Every row comes from one small tree of marks. The marks that hang from a mark follow it in brackets, in alphabetical order. Every link used is in the known rows. Which tree was each row made from?
Known rows
pura(sorakub(kovo)): [-12  -4 -13  -7  -3   6 -18   8  11   7 -24  -1  12 -47 -26  35  13  39
  16 -10 -15  -1   1  13  17  11  -5  21 -18  25 -23  -5 -59   6  10   0
 -22 -25  16  -5 -18 -17  -2  19   1]
lidif(vofot zeko): [-17 -64   4 -51   2  38  24 -13 -13  -4  20  -6 -13   0  32  25  10  28
 -37   5 -20 -12   4 -10   8  43  -2  22 -55  -1 -14  11   2  30  11  24
 -50 -45  16  -1  -9   9  50   6  21]
vofot(sorakub(kovo)): [ -8   9   1 -22  14  25   7   7  13 -21 -20  13   0 -33  -9  44  13  35
  51 -12  -2   7   5 -13  -5  20 -20  17 -20  29   0  -9 -75 -17  27   1
   1   3  14   3   3 -20  29  14  14]
lidif(vofot zeko(zokuv)): [ -7 -79  15 -45   6  45  34 -17  -5  -2  32   0 -21 -24  55  16   9  14
 -33 -12 -16 -10  12 -22   2  54   5   4 -65   9 -15  12  15  32 -12  37
 -47 -58  31 -37  18   5  37   2  23]
zokuv(zeko): [-19 -37  38 -31 -16  31   2  10 -10  -2 -19  -3   0 -10  10  23 -14   5
   1  11 -24   4  -2 -14  13  40  13  -2 -24  17 -24 -12 -42   3  -1  -1
 -41  -5  -2 -28  -2  24  34  31  17]
pura(sorakub(kovo vofot zeko)): [  4  12 -12   9   9 -19   0  10  14  15 -14 -11  23 -16 -20  10  22  14
  21 -26   6  16  -2  36  22 -12 -11  11   5   2 -11  -4  24   3  26  -2
  23   0 -11  38 -16  -3 -32   7  -4]
vofot(lidif sorakub): [ -9  -4  -4 -22  -2  28   4  14 -16   7 -31  14  -5  -7  13  21   0  31
  32   3 -15 -19   4 -12 -22  16   4 -20 -21  37  -1   6 -55  18  -4  34
 -33  19  12  -4   5  -9  36  20   3]
totana(sorakub(kovo lizi pura zeko)): [  2  20  14   3 -31 -42  -9  -5  25  -3  -5  17 -11  -1 -10 -17   7   8
  34   2  24  -2  -7  25  26  -7  -8  10  24  -5 -21 -26 -23 -36  25 -28
  57  21  -9   3  -1  -3 -25 -16  -1]
sorakub(kovo pura): [ -8   2   6   2  -9  -4 -30   9  21 -11 -12 -26  -3 -27 -16  38  -7  19
  -1  13  -1  -8   0   3  10   5 -11  34 -12  30 -30 -16 -45 -18   8 -32
  -6 -22  19 -45   3 -21  27  31  16]
pura(sorakub(kovo lizi vofot zeko(zokuv))): [ 16   9   5  11  17 -13  -5  -9  18  14   8  11   9 -21 -13 -30  30 -24
   4 -40  14  25   0  29  26 -12  -2 -13   8 -10 -12  -1  28  -1  -1   1
  63  15 -19  17  -2  -2 -52 -11 -12]
sorakub(vofot(lidif)): [-11  -9  -9  -3   8  18 -24  22 -29  12 -21 -27  -4  11   6  14   6   4
 -10  -2 -17  -5   7   2 -24   6  10   3 -24  13  -8  15  12  17 -17   8
 -35  -8 -32 -21 -14   5  23  38  -9]
sorakub(pura totana vofot(lidif) zeko(zokuv)): [ 12  11 -20  41  -7 -22 -13  12 -12  25   4 -37  -9  18  32 -22 -30 -28
 -24  16   8 -15   7  -8 -20 -19  10 -27  20  -2   9  11  76  -3 -27  -6
 -12 -14  10 -47  28   5 -23  -9  -7]
vofot(lidif(zeko)): [ -8 -57   4  -3  -5  49   7   6 -19  -1 -18  16 -10  -1  31  14  -5  24
 -29  12 -33 -31  -4  -2 -12  23  29 -10 -45  14  -5  10 -14  11 -15  16
 -52 -29 -11 -38  -6  15  57  18 -20]
vofot(sorakub(kovo lizi pura totana zeko)): [ 21  55   7  12  -8 -33  -4 -19  22 -20   0  19   0  15 -27 -22 -18  -5
  16  25  32  -3 -11  -4   6 -26 -18  -1  47 -24  22 -14 -29 -40  25 -32
  52  36  18  21   4 -13  -7 -39   7]
pura(sorakub(lizi totana vofot zeko)): [ -1  26  -8  -1 -12 -39 -24 -14 -12  23  13 -12  24  28 -27 -38   2 -18
 -11  15   9  18  -4  17  11 -21   4  -9  47 -41  27  12  28  17   6  -1
   8  26 -11  48 -31  19 -46 -30   1]
totana(sorakub(kovo lizi vofot(lidif))): [  4  18 -23   7   6   7 -16  24 -14  -1 -14  19 -21   7  -3  -3  32  -4
  16 -16  -5  -4  -3  13 -11  -4  -2  15  -3 -13  -9  29   7 -18  -5 -11
   3   2 -86   1 -31  -2 -25   5 -35]
pura(sorakub(totana)): [-19   1 -24 -19 -24 -17 -27  -1 -13  25 -10 -22  13 -20 -15  24 -18  28
   0  29 -17  -2   2 -10   0  11   7   8   6   7   9  10 -44  22   0  11
 -76 -24  37  -3 -20   0 -10   0  12]
lidif(zeko): [-19 -58  20 -30  -4  39  -3  -6  -3 -11   0  -5   1 -12  26  28  -2  25
 -14  16 -23  -1  -4  -4  -1  37  18   7 -33  16   2  -3 -39  13   9   8
 -42 -27   8 -27  -2  18  62  18  13]
pura(sorakub(vofot)): [-21  -9 -15 -27  -2  -4 -41  12  -7  25   4 -43  27 -10  -7  25  16  12
  16   2  -7  17   1  15   9   9  -1   8  -3  23 -12  11  -5  39  10  19
 -42  -7   5  14 -21   6  -7  35  27]
lidif(vofot(sorakub(lizi pura)) zeko(zokuv)): [  6 -39  10 -51   9  32   7 -29  20 -13  51  14 -11   4  46 -15  18 -10
  -7  19  16 -19  -6 -15  17  27  -8 -22 -15  12 -13   8  15  26   1  28
   0  -4  48 -10  22  -5  26  -5  47]
sorakub(kovo pura totana vofot zeko): [  8  42 -16  34   0 -36 -15   5  16  -6   1 -42   5  15 -12   6 -21 -13
 -14  15  18   6   2   1   1 -25 -14  26  30 -18  17  -5  40 -31  22 -48
  12 -19  -3  -8   0  -5 -17  -2   2]
vofot(lidif): [-16 -22   8  -7 -15  15  -9  14 -28  14 -32  -2 -12  -2   5  17  -8  27
 -12   4 -27 -15   5  -2 -21  15  15   1 -34  24 -18   3 -39  16 -18  15
 -39  -8  -5 -40  -7  -2  39  25 -14]
sorakub(vofot): [-23 -15   7 -24   3  10 -26  10 -16   4   1 -42   5   0   1  31   7   3
   2   0 -11  25   5  -3 -12  20   1  19 -12  14   2   0 -10  18   4   2
 -25  -7 -13 -10 -12   8  24  39  25]
lidif(vofot(sorakub(pura zeko))): [ -4   6  12 -44 -15 -17  21 -14  14   7  11 -12   1  19  10   2   1  29
  26   6  25 -17   1   1  18   7 -28  -3  -3  17 -19 -16   7  23  39  25
  20  16  63  41  17 -16  11  -2  54]
lizi(sorakub(kovo vofot(lidif))): [ -5   4 -19  31  29  28   6  28  -4 -25  -7  10   6  -1 -27  30   5  -8
  -6 -15 -14  -5  -3   0 -14 -23  -3  21 -11  17 -20   5   6   3 -31 -10
 -12  -6 -34  10  -7 -10   7  45 -28]

Write each row's tree
[  6 -14   8  11   1  -9  17  -3  21  22 -14  15   5 -54   0   6   8  19
  20 -41  -1   6   6  17  24  11   4 -14 -19  20 -25 -18 -18  -2   6  17
  25 -19  31 -16  20  -9 -31 -13 -11]  pura(sorakub(kovo zeko(zokuv)))
[  6   3  11  37  17 -17   4   4  41 -18  33 -18  15 -14  -4   7  -4 -36
   9 -17  22  18   5   6  18 -26 -12  -2  22  23 -24 -35  39  -7 -13 -18
  50  -1  24  -5  43 -10 -21  26  16]  lizi(sorakub(kovo pura vofot zeko(zokuv)))
[  8  14  -2   1  -6 -28 -16 -17  -8  31  24  -7  13   4  -2 -47   0 -38
  -9  -3  12  25   2   5   8 -11   9 -24  36 -33  26  16  42  15 -11  14
  10  16   4  17  -2  15 -60 -36   1]  pura(sorakub(lizi totana vofot zeko(zokuv)))
[-16 -36  45  -6  -2   0  36 -11   9  -5  19  15   8 -20   2   2 -19  -8
  16 -20  -6  20   9 -10   3  12  13 -25  -6  23 -12 -38 -27  19 -22  27
  19  15  50  -5  43  10   7   7  10]  lizi(sorakub(zeko(zokuv)))
[ 24  11 -21  18  20  44  16  -4  -6 -32 -15  59 -10   8   0 -11  -1   3
 -16  19 -10 -31 -12 -17 -19  -4   5 -11  -4 -26  39  28 -22 -27  -9 -11
 -20  -4 -33   1 -16  -3  28 -33 -41]  vofot(lidif(zeko) sorakub(kovo lizi totana))
[  6  25  11 -46  -8 -19  39 -35 -16   0  16  25  -9  37 -13 -33  -3   6
 -10   5  17   6   2 -18  -4   4 -21  -3  11 -44  34  11  -3   9  20  24
  16  34  18  69  -9  -2  -7 -54  17]  lidif(vofot(sorakub(lizi totana zeko)))
[  5  31  10   6 -18 -51 -38 -13  -2   4  22 -37   4  49 -14 -35 -19 -39
 -29  37  24  11  -5   8   2 -29   0   8  52 -38  25  -2  39  -7   2 -33
  25  28  -5  13 -10  18 -14 -13  18]  sorakub(lizi pura totana vofot zeko)
[ 11 -39  11 -17  15  62  14 -11 -10  -8   5  50 -14 -12  45 -21  15 -10
   1   2 -13 -22  -6 -11 -11  23  25 -50 -26  14   7  17 -19  10 -30  38
  -8  13  -2 -27  19  10  32 -10 -10]  vofot(lidif(zeko(zokuv)) sorakub(lizi))
[  9  30   1   8 -11 -43 -25   3  25  -3  11  -8   0  16  -8 -18  20 -16
  33   0  33  10  -7  29  22 -17 -14  15  36 -15 -10 -11  30 -31  29 -33
  63  23 -39  16 -10   4 -38  -6   8]  totana(sorakub(kovo lizi pura vofot zeko))
[ 24   5  13  39  24   7  14   4  -7   2 -11  26 -21   1   1 -38  19 -33
 -33 -45   2   8   3  15 -11 -16  11 -13 -10 -23  -3   7  47 -22 -30  -4
  70  16 -56 -19   7   1 -20 -13 -51]  sorakub(kovo lizi vofot(lidif) zeko(zokuv))
[ 12  43 -51  33  11  -5 -35  13 -19  12 -20   7   7  10 -37 -15  10 -11
 -31   6  -4 -15  -7   9  -5 -34  -3  12  17 -30   9  43  24  -1 -24 -19
 -28  -5 -51  11 -45 -14 -43  -6 -45]  pura(sorakub(kovo lizi totana vofot(lidif)))
[ 18  22   0  13   9   3  43  -9  13 -10  -8  19 -10 -36  14   9 -14   7
  38 -25   6  13  13 -30 -11  13 -10 -15   2  -2  35  -9 -31 -33  14   4
  11  -7  29 -11  36 -13 -11 -39  -4]  vofot(sorakub(kovo totana zeko(zokuv)))
[  5  42  -5 -14   8   8  -2 -11   0 -25  -7  24  -4  -5 -30   9  -1   8
  13  11   4  14  -4 -23 -15   1 -18  19  15 -20  35   9 -69 -30   8 -17
   3  18  -5  16 -12 -14   9 -24  -4]  vofot(sorakub(kovo lizi totana))
[ -9   6  20 -29 -18 -29  -9  -2  -8  12   9   4  -1  28   8 -25  23 -12
  35  -7  13  29  -2  18   4   4   5  -3  23 -22   9  -4  15   3  24   9
  34  39 -45  39 -14  27 -30 -12  11]  totana(sorakub(lizi vofot zeko))
[  4 -23   9  14   7   7  15  13 -19  26 -10 -11 -12   1  34 -19  -1 -14
  -9 -30  -8   1  13   5 -18   5  21 -31 -22   9  -4   4  49   7 -22  22
  11  -1 -15 -33  24  10  -5   7 -17]  sorakub(vofot(lidif) zeko(zokuv))
[  3  12 -15  24  -7 -12   6  11 -35  18 -17 -18  -5  32   8 -11 -22  -8
 -25   1  -9  -2   6  -3 -27 -16  13  -7   6 -24  28  16  46   0  -9  -2
 -24  -1 -28   3  -9  15  -7 -11 -28]  sorakub(totana vofot(lidif) zeko)
[ -5  17   8 -20 -15 -16  24 -10  -7   2 -12   3   6   7   3   1 -23  20
  41  14   3  12   4 -20 -14  11  -3 -16  16  -9  45 -10 -40  -4  25  15
 -12  23  34  29  13   5  12 -31  16]  vofot(sorakub(totana zeko))
[ -1  23  16  -3  -6 -27 -11 -15 -22   2  14 -12  -1  39 -18 -33 -10 -33
 -25  13   5  28   0  -3 -10 -12   6   6  32 -50  40   9  24  -3   3 -17
  21  26 -29  23 -19  24 -13 -23  -4]  sorakub(lizi totana vofot zeko)
[  4 -12 -40  29  -2  17 -31  16 -13  -1   8 -38   3  30  32   7 -24 -17
 -44  51  -8 -35  -8  -9 -14 -11  18  -4  10  -5  17  25  67   5 -11 -22
 -78 -38 -13 -39  -6  13  26  17  -3]  sorakub(pura totana vofot(lidif(zeko)))
[ -3   5  -8 -10 -14  10 -22  14   2   9 -18 -11   3   4  12  17  -9  23
  35  29   1 -35  -4  -5  -8   0   0 -19  -1  49 -19  -3 -39  13  -5  13
 -27  18  34 -19  11 -16  33  31  24]  vofot(lidif sorakub(pura))
[ 17  18   5  34  17   1   5   4 -10  -2 -26  21 -13  27 -19 -34  17 -18
 -30 -28   3   4  -5  26 -11 -25   5   4  -4 -29  -7   5  33 -28 -13 -20
  65  29 -69  14 -22   1  -4  -8 -49]  sorakub(kovo lizi vofot(lidif) zeko)
[ -5 -59   0 -59  21  57  45 -16   5  -7  31  13 -13 -21  63  21  18  19
  14 -11  -5 -10   8 -31   2  52 -10 -17 -53  22   1  15   1  38  11  53
 -39 -38  44  -4  29  -4  39  -6  39]  lidif(vofot(sorakub) zeko(zokuv))
[  6 -14 -13  19   2  -3   1  13 -12  47 -10 -10   9 -13  25 -19  11  -5
  11 -30  -2 -12   7  22   5  -6  17 -43  -9  16 -15  12  57  32 -22  39
  -3  -2   0  -8  11   6 -42   7 -17]  pura(sorakub(vofot(lidif) zeko(zokuv)))
[ 12  31  -3  19 -15 -35  -2 -19   5   8 -12  28   7  -7 -46 -29  -4   8
 -16   2   4   5  -7  14  18 -20   0   8  25 -37  12   1 -23 -18   5 -13
  23   9  -3  32 -31  -2 -40 -44 -29]  pura(sorakub(kovo lizi totana zeko))
[ -6  17   9  28   0 -15  38  -5  10 -30   0  22   8  -8 -41  13 -33   2
  -5  -3  -5  11   1 -14  -4 -19  -1  19  12 -16  15 -28 -30 -21  -3 -19
   5  -4  20  26  10  -4  -3 -16 -16]  lizi(sorakub(kovo totana zeko))
[  0  19 -48  18  -1  -7 -31  41   7   8 -17 -22 -10  -5  16  28  13   9
  31   4   8 -26   0  12  -4 -11  -9  16   2  27 -31  16  30 -15   4 -21
 -25 -26 -39 -29  -9 -15 -21  35  -9]  totana(sorakub(kovo pura vofot(lidif)))
[ 12   6  14   1   9 -13  14   0  10   0  13  17 -17 -16  17 -21  32 -26
  37 -41  15  32   8  14   6  10  -5  -6   4 -19   2  -2  25 -28   7  -1
  59   8 -47  -3   9   9 -51 -23 -12]  totana(sorakub(kovo lizi vofot zeko(zokuv)))
[  5   1  20   8   0  -4  -6   0 -29  13 -12   6  -9  45  -7 -45   8 -19
 -28 -11   0   2  -2  25 -12 -18  15 -14   3 -24  -3   7  33   5 -17   4
  41  43 -50  20 -15  17  -1   1 -25]  sorakub(lizi vofot(lidif) zeko)
[  1 -37  -1   3  14  42 -16   2 -23  -8   3  11  -6  33  18 -20  18 -22
 -45  12 -13 -14 -11  14 -12   2  28  -7 -16 -17   9  29  35  15 -23   0
 -12   5 -60  -6 -26  24  35  16 -21]  sorakub(lizi vofot(lidif(zeko)))
[ -3   4  24  28  -9 -23   9  -1  39 -24   6   6  15  -6 -33  14 -19   2
   9   2  10  -4  -5  10  22 -26  -9  12  20  22 -35 -46 -22 -12   4 -28
  43  13  39   7  20 -14   9  20   9]  lizi(sorakub(kovo pura zeko))
[-10  22  -3  21  -9 -41 -14   0   9 -12  34 -37  28  33 -21  -2 -35 -30
  -4  36  17  12  -6  -8   2 -36  -7   6  55  -6  14 -21  39  10  -3 -23
  -8  11  34  27  10  10 -15  14  27]  lizi(sorakub(pura totana vofot zeko))
[ -9  22 -14  22  -4 -17 -17   4  25 -33  14 -10  12 -10 -39  32 -36  -1
 -14  37   1  -5  -5 -24   1 -23 -16  34  25  15  -8 -18 -36 -13 -14 -42
 -33 -21  41 -15   7 -19   7  19   9]  lizi(sorakub(kovo pura totana))
[ -1   2   6   9 -10 -17  10  -2  13  15 -23  11  13 -30 -22  11   8  36
  23 -25  -1   1  -4  25  25  -1  -4   4  -9  10 -19 -18 -30  -4  23   6
  22   1  17  18  -9 -11 -16  -6 -12]  pura(sorakub(kovo zeko))
[ -7  21 -29 -47 -10 -13  -6  -8   0   0  22 -31  -2  14   5  22 -17  22
   5  40  15 -17   4 -36  -4  10 -33  16   4   9   5  11  -7  25  20  11
 -53 -17  62  15   4 -26  14  -1  52]  lidif(vofot(sorakub(pura totana)))
[ -4   0   5  -8   6  15 -29  10 -35   8 -10  -3 -11  29  -9 -19  16 -17
 -29  -1 -14   3  -4   7 -21  -4  14   3  -5 -10  -8  21   6  11 -29   4
   1  25 -55  -5 -27  11  14  21 -16]  sorakub(lizi vofot(lidif))
[  5 -17 -22 -32  17  35  19  -9  31 -27  20   6   0  -5  22  32  19  25
   3  15  12 -31  -8  -8  22  16 -30  18 -28  18 -17   6   7   2  35   1
 -15 -36  33  12   4 -24  40   9  37]  lidif(vofot(sorakub(kovo pura)) zeko)
[  3   1  12  31   7  -7  46 -10  12 -23  13  28  -4 -32 -16   6 -31 -15
  -3 -19  -2  16   9 -26  -7  -8  -2   2   7  -3  14 -23 -19 -17 -21  -9
  12 -15  35  -5  38  -5 -19 -25 -16]  lizi(sorakub(kovo totana zeko(zokuv)))
[ -1 -22  37  19  12   7  48  -4  24 -20  10  31   2 -38 -13  10  -7  -4
  11 -37  -4  20   8  -8   7   1  -2  -4 -13  18 -18 -37 -30  -9 -19   4
  40   0  33  -9  43  -6  -3   5  -8]  lizi(sorakub(kovo zeko(zokuv)))
